Each row was made from one path, in order. Every step used is in the known rows, and no mark comes twice. Write each row's path.
In the rows, zero is written as 128.
Known rows
marez-dozaven: 146	150	137	133	114	135	133	94	126	106	120	119	94	144	145	119	143	142	118	116	110	100	104	126	152	140	134	129	125	130	140	134	126	105	123	142	137	119	143
dozaven-loruf-gegor-bisev-pavem-bupu: 171	196	91	146	133	118	144	190	160	148	128	117	173	136	165	132	130	94	163	127	90	128	152	146	96	107	133	165	106	143	127	156	211	118	186	99	161	98	107
bolazu-dozaven-vusesaz-gegor: 87	70	113	142	125	141	139	127	112	138	128	119	126	130	98	139	123	175	66	135	157	140	128	172	124	115	147	143	122	142	100	102	98	108	102	125	85	70	115
bolazu-dozaven-loruf: 134	125	110	134	133	110	125	124	158	120	146	105	123	104	115	134	142	163	75	155	95	161	144	160	122	115	150	143	122	139	105	155	137	101	118	120	140	133	116
dozaven-bolazu-gegor-marez: 122	82	134	133	173	128	100	162	148	153	120	127	113	78	116	91	106	120	113	94	134	164	160	139	143	120	141	120	127	121	137	144	78	143	108	126	119	113	120
vusesaz-dozaven-loruf-gegor-bupu: 90	170	121	122	128	126	107	185	146	121	96	96	130	108	149	179	136	120	135	154	106	164	115	134	122	115	159	175	131	125	125	136	184	142	141	123	154	132	123
pavem-bisev: 119	150	103	135	133	124	130	131	150	126	116	114	125	109	127	133	108	100	137	126	104	92	104	151	138	128	128	121	109	146	95	109	151	124	133	128	96	143	116
gupimo-gegor: 137	140	129	123	107	167	143	115	146	131	113	102	137	142	114	122	124	143	101	154	97	122	95	126	117	133	126	114	96	159	116	126	118	154	124	127	104	153	125
pavem-bupu-gegor-gupimo: 172	115	104	106	148	124	158	132	136	179	152	157	138	150	130	113	131	79	180	125	149	143	123	108	112	132	97	114	131	106	121	111	158	141	137	96	127	161	146
vusesaz-gegor-bisev: 143	104	127	157	109	141	113	155	121	112	127	140	141	126	155	133	96	142	141	113	117	115	138	163	111	122	146	135	92	151	124	127	141	134	118	127	111	95	134
pavem-bupu-gegor-bolazu: 153	145	91	124	115	117	141	112	140	150	160	131	166	129	124	136	110	91	170	90	131	101	104	103	115	149	93	76	133	127	111	109	130	159	158	102	126	175	113
loruf-gegor-marez-dozaven-gupimo: 173	177	155	92	171	95	145	157	110	118	104	142	119	168	193	163	195	95	126	133	130	142	117	88	164	116	147	162	150	102	117	165	138	74	116	136	126	62	177
bupu-gegor: 136	109	109	101	141	127	152	102	135	148	148	134	129	118	116	143	130	103	133	126	133	126	89	127	133	142	122	91	105	140	116	126	127	147	132	144	104	152	148
vusesaz-dozaven-bolazu-gegor-loruf: 71	65	145	168	126	129	76	153	130	118	102	124	99	87	87	90	74	163	118	137	146	178	191	150	154	139	180	154	151	90	133	125	116	132	117	182	153	130	90
pavem-bupu-gegor: 157	128	90	104	131	131	160	116	159	164	141	137	145	139	122	127	132	94	156	117	130	115	99	119	118	149	98	97	112	120	110	99	150	146	147	119	109	152	130
gupimo-gegor-bolazu-dozaven-loruf: 136	152	126	145	94	133	113	117	129	118	153	81	165	116	96	150	124	181	67	158	86	147	127	122	102	127	130	123	139	160	104	159	97	119	131	98	159	179	89
loruf-gegor: 125	143	125	99	141	127	149	132	142	131	108	111	121	125	156	136	138	106	120	137	124	141	107	127	136	117	153	126	96	143	104	144	147	148	132	133	96	116	123
bolazu-dozaven: 122	113	103	141	143	120	127	97	141	117	142	125	101	99	127	121	126	149	101	139	120	134	140	147	139	121	135	132	107	152	104	132	131	114	109	117	122	121	118
pavem-bupu-gegor-gupimo-dozaven: 161	121	130	106	123	107	151	108	124	159	130	177	131	152	114	125	152	93	177	131	142	132	120	94	93	155	76	133	155	103	139	106	169	106	130	100	152	152	145
pavem-bupu-gegor-loruf: 152	110	100	105	125	123	148	142	156	155	146	132	137	163	111	117	120	109	178	135	114	137	123	106	125	141	123	134	108	110	102	113	165	132	162	142	132	131	140
marez-dozaven-vusesaz-gegor: 109	119	152	132	90	166	143	121	114	123	107	110	117	179	125	141	139	176	90	114	144	109	93	144	132	135	147	143	139	121	131	103	95	98	114	148	100	68	137
bisev-pavem-bupu-gegor-gupimo: 161	132	89	131	170	111	170	120	125	197	151	160	154	136	116	97	116	65	190	118	153	133	136	125	114	132	94	111	120	124	120	117	182	123	154	74	144	149	131
bisev-pavem-bupu-gegor-vusesaz-dozaven: 92	137	94	114	132	114	147	93	99	151	134	170	167	130	116	106	93	111	187	135	183	98	142	132	149	148	75	106	145	105	125	74	168	139	143	119	137	176	96
marez-dozaven-loruf-gegor: 144	181	152	106	117	125	129	134	132	117	110	85	123	155	152	152	179	141	101	147	94	146	94	127	136	135	155	164	142	124	127	171	146	100	141	146	149	111	126
loruf-gegor-marez-dozaven-bolazu: 143	138	183	102	152	110	114	151	113	122	94	109	91	115	160	126	159	100	136	96	123	143	144	85	141	124	140	150	153	137	139	158	104	98	128	117	124	62	134
gupimo-dozaven-bolazu-gegor-marez: 105	88	170	138	143	113	94	134	135	133	94	148	109	78	96	102	130	141	107	99	129	152	158	132	122	140	125	141	150	122	157	138	80	106	107	126	145	100	117
bisev-pavem-bupu: 140	165	87	148	141	129	169	123	172	163	122	128	141	131	129	90	101	98	149	98	120	103	134	146	136	129	116	116	102	146	121	103	182	114	154	86	134	123	97
pavem-bupu-gegor-vusesaz: 135	124	103	89	131	124	144	111	136	140	150	148	158	164	134	111	132	108	173	129	150	98	107	104	129	135	85	87	128	102	109	96	133	162	151	130	110	170	130
vusesaz-gegor-marez-dozaven-loruf: 154	130	175	115	116	126	112	163	131	136	109	125	138	151	143	144	141	177	118	111	94	165	121	146	133	130	144	185	142	125	126	152	107	65	100	116	142	95	139
marez-gegor-vusesaz-dozaven-bolazu: 100	106	171	132	98	140	94	120	94	57	130	132	123	131	143	120	102	143	109	125	153	106	167	108	144	132	118	105	171	125	141	100	85	162	104	134	124	171	99
bupu-gegor-gupimo-dozaven: 140	109	145	100	136	100	139	94	98	139	134	174	114	132	108	138	158	112	150	152	145	138	115	105	99	151	94	124	143	124	150	132	145	113	118	125	149	148	165
bupu-gegor-marez-dozaven-vusesaz: 145	113	136	76	141	128	146	113	101	149	151	135	109	156	120	153	188	115	152	127	147	111	96	103	132	129	99	134	155	106	150	127	75	107	131	150	114	92	194
bolazu-gegor: 112	109	95	141	150	144	123	123	140	143	129	121	125	107	115	107	113	147	103	127	135	141	112	164	146	131	146	122	95	115	121	135	116	157	116	148	114	146	112
gupimo-dozaven-vusesaz-gegor: 90	101	157	125	84	145	149	120	126	117	88	134	127	156	96	156	137	179	81	126	139	110	103	157	102	133	135	149	138	132	136	90	104	101	113	144	106	71	133
pavem-bupu-gegor-bisev: 177	124	74	131	122	132	137	135	136	143	163	156	146	137	145	140	131	86	190	117	122	96	124	120	97	139	92	115	108	124	130	116	164	156	160	124	127	136	144
gegor-marez-dozaven: 159	144	157	109	131	123	123	121	131	117	132	136	93	142	161	120	154	127	151	111	104	116	124	109	158	121	120	154	131	126	143	150	117	85	112	124	133	102	162

Which path is each row?
141	146	73	131	148	125	178	110	147	183	140	141	153	121	108	112	111	83	167	100	138	108	106	139	124	147	94	97	98	145	118	106	175	129	164	98	127	143	116 -> bisev-pavem-bupu-gegor
101	94	134	128	108	158	153	142	138	137	111	115	137	158	107	143	112	156	87	118	148	127	110	166	120	115	155	131	115	130	115	95	98	137	116	137	78	84	132 -> dozaven-vusesaz-gegor
155	133	193	125	118	153	109	136	118	123	102	103	106	136	122	114	145	138	118	108	100	125	133	83	121	141	113	139	150	149	152	140	76	102	114	116	131	102	132 -> gupimo-gegor-marez-dozaven-bolazu
85	57	132	140	116	135	124	147	122	132	133	114	119	152	92	127	113	193	91	154	135	154	157	158	129	113	173	179	119	131	88	123	115	92	117	151	110	51	132 -> bolazu-dozaven-vusesaz-gegor-loruf
79	85	122	164	138	138	95	132	127	119	100	131	110	64	98	110	85	146	93	113	167	163	165	165	153	147	158	122	147	103	144	107	106	152	97	162	132	154	76 -> vusesaz-dozaven-bolazu-gegor
92	138	154	109	85	155	107	102	100	89	107	131	143	152	136	123	108	177	124	177	143	107	130	120	142	128	112	125	140	117	129	95	115	159	99	155	115	192	103 -> gupimo-gegor-vusesaz-dozaven
140	158	72	144	134	113	162	103	129	171	161	136	175	116	106	119	98	86	173	79	143	95	116	123	123	145	84	73	120	152	115	112	151	142	175	73	144	165	99 -> bisev-pavem-bupu-gegor-bolazu
101	128	146	120	94	143	103	102	87	63	143	141	135	150	160	136	120	154	125	153	146	99	138	122	158	123	107	126	143	116	127	111	107	160	103	138	118	189	113 -> marez-gegor-vusesaz-dozaven
88	105	112	180	168	149	90	165	152	139	121	85	110	77	107	105	109	109	113	87	127	144	132	135	125	122	147	110	110	142	138	125	113	177	139	124	137	110	119 -> dozaven-bolazu-gegor-bupu
120	114	142	143	140	121	108	109	107	138	116	164	110	119	117	104	135	144	115	149	149	158	133	141	125	135	123	156	138	103	151	144	133	113	102	134	156	146	135 -> bolazu-gegor-gupimo-dozaven
113	93	117	142	138	137	108	137	145	140	135	115	119	135	118	86	105	158	123	146	114	161	139	152	156	120	167	158	91	106	106	153	134	137	126	173	138	129	131 -> bolazu-gegor-loruf
144	145	103	169	143	91	135	115	123	90	166	140	140	113	140	152	124	129	84	126	134	128	149	119	147	107	149	92	150	128	97	135	119	101	119	114	139	128	124 -> gegor-bolazu-dozaven-gupimo
126	126	77	188	156	141	117	134	112	147	152	145	145	87	133	90	97	124	139	121	131	115	148	181	131	123	132	133	79	144	147	160	151	144	143	138	144	118	121 -> bolazu-gegor-bisev-pavem
163	154	167	106	110	151	127	120	110	133	110	118	118	162	144	128	164	149	137	137	91	123	103	94	138	139	100	153	126	146	134	149	96	100	114	122	126	119	151 -> gupimo-gegor-marez-dozaven
147	146	113	125	133	125	125	154	122	108	129	127	124	123	175	147	137	104	150	139	112	118	135	129	113	109	146	142	91	142	126	159	161	153	140	139	116	99	146 -> loruf-gegor-bisev
124	101	91	138	142	98	121	73	94	128	179	129	139	82	107	148	119	127	119	123	145	129	119	119	129	140	106	81	127	154	104	139	102	135	136	114	133	159	115 -> bupu-gegor-bolazu-dozaven
116	109	106	206	163	137	101	146	115	136	139	123	135	65	114	78	79	113	123	92	137	118	180	167	116	125	141	111	104	151	163	147	132	146	145	133	145	100	102 -> dozaven-bolazu-gegor-bisev-pavem
123	124	159	114	110	123	143	114	121	121	120	150	96	169	113	133	156	135	120	157	142	118	136	117	101	109	127	146	162	107	164	115	126	108	118	130	133	110	167 -> gegor-gupimo-dozaven-vusesaz
105	122	104	96	116	123	128	99	110	123	135	174	153	146	130	124	116	130	178	144	174	107	128	119	145	148	82	108	154	82	118	68	142	156	129	141	121	184	111 -> pavem-bupu-gegor-vusesaz-dozaven
142	138	145	105	120	136	139	129	127	127	130	127	91	174	142	137	177	138	129	125	125	101	124	114	145	105	121	153	152	105	153	132	91	94	120	141	116	77	176 -> gegor-marez-dozaven-vusesaz
153	157	146	72	152	107	135	188	162	145	115	112	135	130	155	155	161	114	127	146	95	179	130	127	126	103	151	167	118	125	105	176	135	110	130	115	120	111	139 -> dozaven-loruf-gegor-marez
82	112	176	127	92	156	97	116	107	89	97	118	132	132	112	111	92	164	106	156	150	118	158	104	129	133	124	101	166	121	140	86	90	160	104	151	116	171	86 -> gupimo-gegor-vusesaz-dozaven-bolazu
126	164	126	117	125	114	130	128	129	114	130	105	136	117	156	148	120	108	128	113	128	120	115	108	137	117	146	102	114	144	103	152	131	157	148	118	113	143	112 -> loruf-gegor-bolazu
148	178	111	147	146	160	146	166	148	121	125	99	150	167	142	165	154	103	113	145	93	118	86	97	114	109	130	114	109	156	118	120	151	150	130	121	118	118	169 -> dozaven-gupimo-gegor-bupu
137	128	110	124	128	113	136	92	119	130	168	125	149	107	117	148	116	104	143	110	136	113	100	116	125	140	113	64	122	146	118	132	100	159	146	122	121	175	135 -> bupu-gegor-bolazu
113	129	150	119	92	130	154	101	143	109	108	130	102	154	102	142	159	155	93	142	126	97	113	132	107	126	122	131	145	117	158	104	116	110	124	151	119	98	151 -> gupimo-dozaven-vusesaz
80	80	154	107	130	112	107	95	99	100	126	149	124	102	109	118	101	131	137	134	182	122	156	112	137	139	118	81	172	104	142	83	104	157	118	156	121	166	108 -> bupu-gegor-vusesaz-dozaven-bolazu
153	154	153	91	147	112	134	170	148	147	127	107	131	147	154	140	154	110	119	167	115	189	131	124	110	99	169	160	131	113	113	173	158	125	129	114	135	143	141 -> dozaven-loruf-gegor-gupimo
142	136	144	97	159	115	136	145	117	144	118	132	110	143	169	124	142	91	142	152	140	163	134	113	128	105	150	144	113	122	110	153	158	141	123	112	113	125	144 -> loruf-gegor-gupimo
142	151	111	148	127	164	119	147	135	106	145	93	122	135	151	157	139	99	135	110	87	105	87	108	121	121	113	132	90	177	127	138	131	173	141	90	130	137	153 -> marez-gegor-bupu
91	77	135	140	159	123	82	154	123	135	102	150	109	56	114	107	96	136	124	106	161	177	184	153	153	131	142	146	152	96	147	123	86	132	84	136	129	125	98 -> vusesaz-dozaven-bolazu-gegor-marez
107	131	113	144	98	150	132	107	102	119	158	92	146	137	90	151	135	170	72	153	126	107	126	111	110	112	117	108	146	154	116	126	66	144	131	112	112	138	110 -> gupimo-gegor-bolazu-dozaven-vusesaz
76	113	141	178	140	144	85	138	142	123	95	107	100	77	91	117	124	128	110	86	115	128	128	124	106	143	126	132	133	144	161	121	120	148	133	123	165	102	119 -> gupimo-dozaven-bolazu-gegor-bupu
119	98	144	187	114	127	81	132	117	96	119	143	109	82	110	111	118	140	110	108	124	116	166	141	95	141	132	134	140	130	176	141	117	131	127	153	160	102	115 -> gupimo-dozaven-bolazu-gegor-bisev
156	168	146	133	101	133	124	121	152	105	126	98	115	154	135	134	162	163	104	132	86	131	104	135	131	133	151	147	142	122	140	153	133	89	132	144	158	137	138 -> marez-dozaven-loruf
124	190	165	110	88	98	125	134	139	99	112	107	151	127	128	180	157	142	101	133	95	134	115	107	106	128	143	142	155	136	125	164	133	108	155	119	164	147	108 -> gupimo-dozaven-loruf-gegor-bolazu
144	130	167	125	119	109	124	107	123	120	113	161	97	141	128	120	142	130	140	148	121	132	142	114	110	127	123	141	139	122	148	128	150	98	114	115	149	134	148 -> gegor-gupimo-dozaven
77	137	146	87	124	118	112	116	100	89	99	144	126	138	168	133	123	140	136	170	172	125	143	123	165	120	141	140	139	101	113	116	142	149	114	159	106	155	106 -> loruf-gegor-vusesaz-dozaven
159	183	82	150	143	123	151	159	136	150	124	137	152	129	167	116	120	78	181	111	116	97	151	137	111	118	122	147	87	151	125	139	204	129	175	96	136	87	110 -> loruf-gegor-bisev-pavem-bupu
154	100	122	98	157	114	142	114	109	156	157	150	120	128	128	126	134	93	156	146	149	152	115	114	115	126	119	104	124	120	125	133	139	145	121	120	115	162	164 -> bupu-gegor-gupimo
177	152	146	102	149	130	158	162	144	133	122	139	155	167	140	149	154	116	110	153	103	147	117	100	130	106	126	126	123	132	109	141	116	115	103	122	98	119	166 -> dozaven-gupimo-gegor-marez
147	129	87	145	153	119	145	112	103	147	170	153	150	100	126	122	116	89	175	127	133	95	128	146	109	131	103	99	86	166	148	147	161	138	159	130	137	121	152 -> bupu-gegor-bisev-pavem
123	127	122	217	144	139	91	120	88	123	135	122	113	81	126	79	102	126	131	86	139	101	166	155	129	140	135	130	126	146	179	157	123	112	143	143	177	84	110 -> marez-dozaven-bolazu-gegor-bisev-pavem
118	123	137	147	100	132	119	128	131	115	130	119	158	121	135	134	82	151	116	83	127	120	119	143	134	128	145	100	114	153	103	119	105	138	120	103	110	138	98 -> vusesaz-gegor-bolazu
113	105	125	81	142	124	134	91	114	120	156	142	146	148	130	118	131	123	140	145	153	102	101	111	141	128	101	78	121	121	117	116	109	165	130	154	103	163	148 -> bupu-gegor-vusesaz
168	160	163	108	122	118	117	149	152	123	130	116	114	149	147	139	165	149	129	126	78	141	134	121	138	121	136	171	143	116	138	165	114	69	119	127	159	119	155 -> gegor-marez-dozaven-loruf
121	145	131	126	101	120	118	142	161	106	116	130	127	119	124	150	116	159	110	155	107	158	147	163	138	123	161	147	142	107	134	123	150	113	105	147	142	170	108 -> vusesaz-dozaven-loruf
129	145	136	126	101	149	150	104	127	109	128	112	90	175	127	136	164	146	106	127	126	88	102	124	136	119	140	129	146	111	151	116	106	110	134	161	118	95	159 -> marez-dozaven-vusesaz
103	102	148	146	118	125	113	128	142	97	98	129	96	85	118	126	86	132	111	111	142	140	172	138	138	134	154	109	153	121	148	92	122	132	104	137	123	136	96 -> vusesaz-dozaven-bolazu
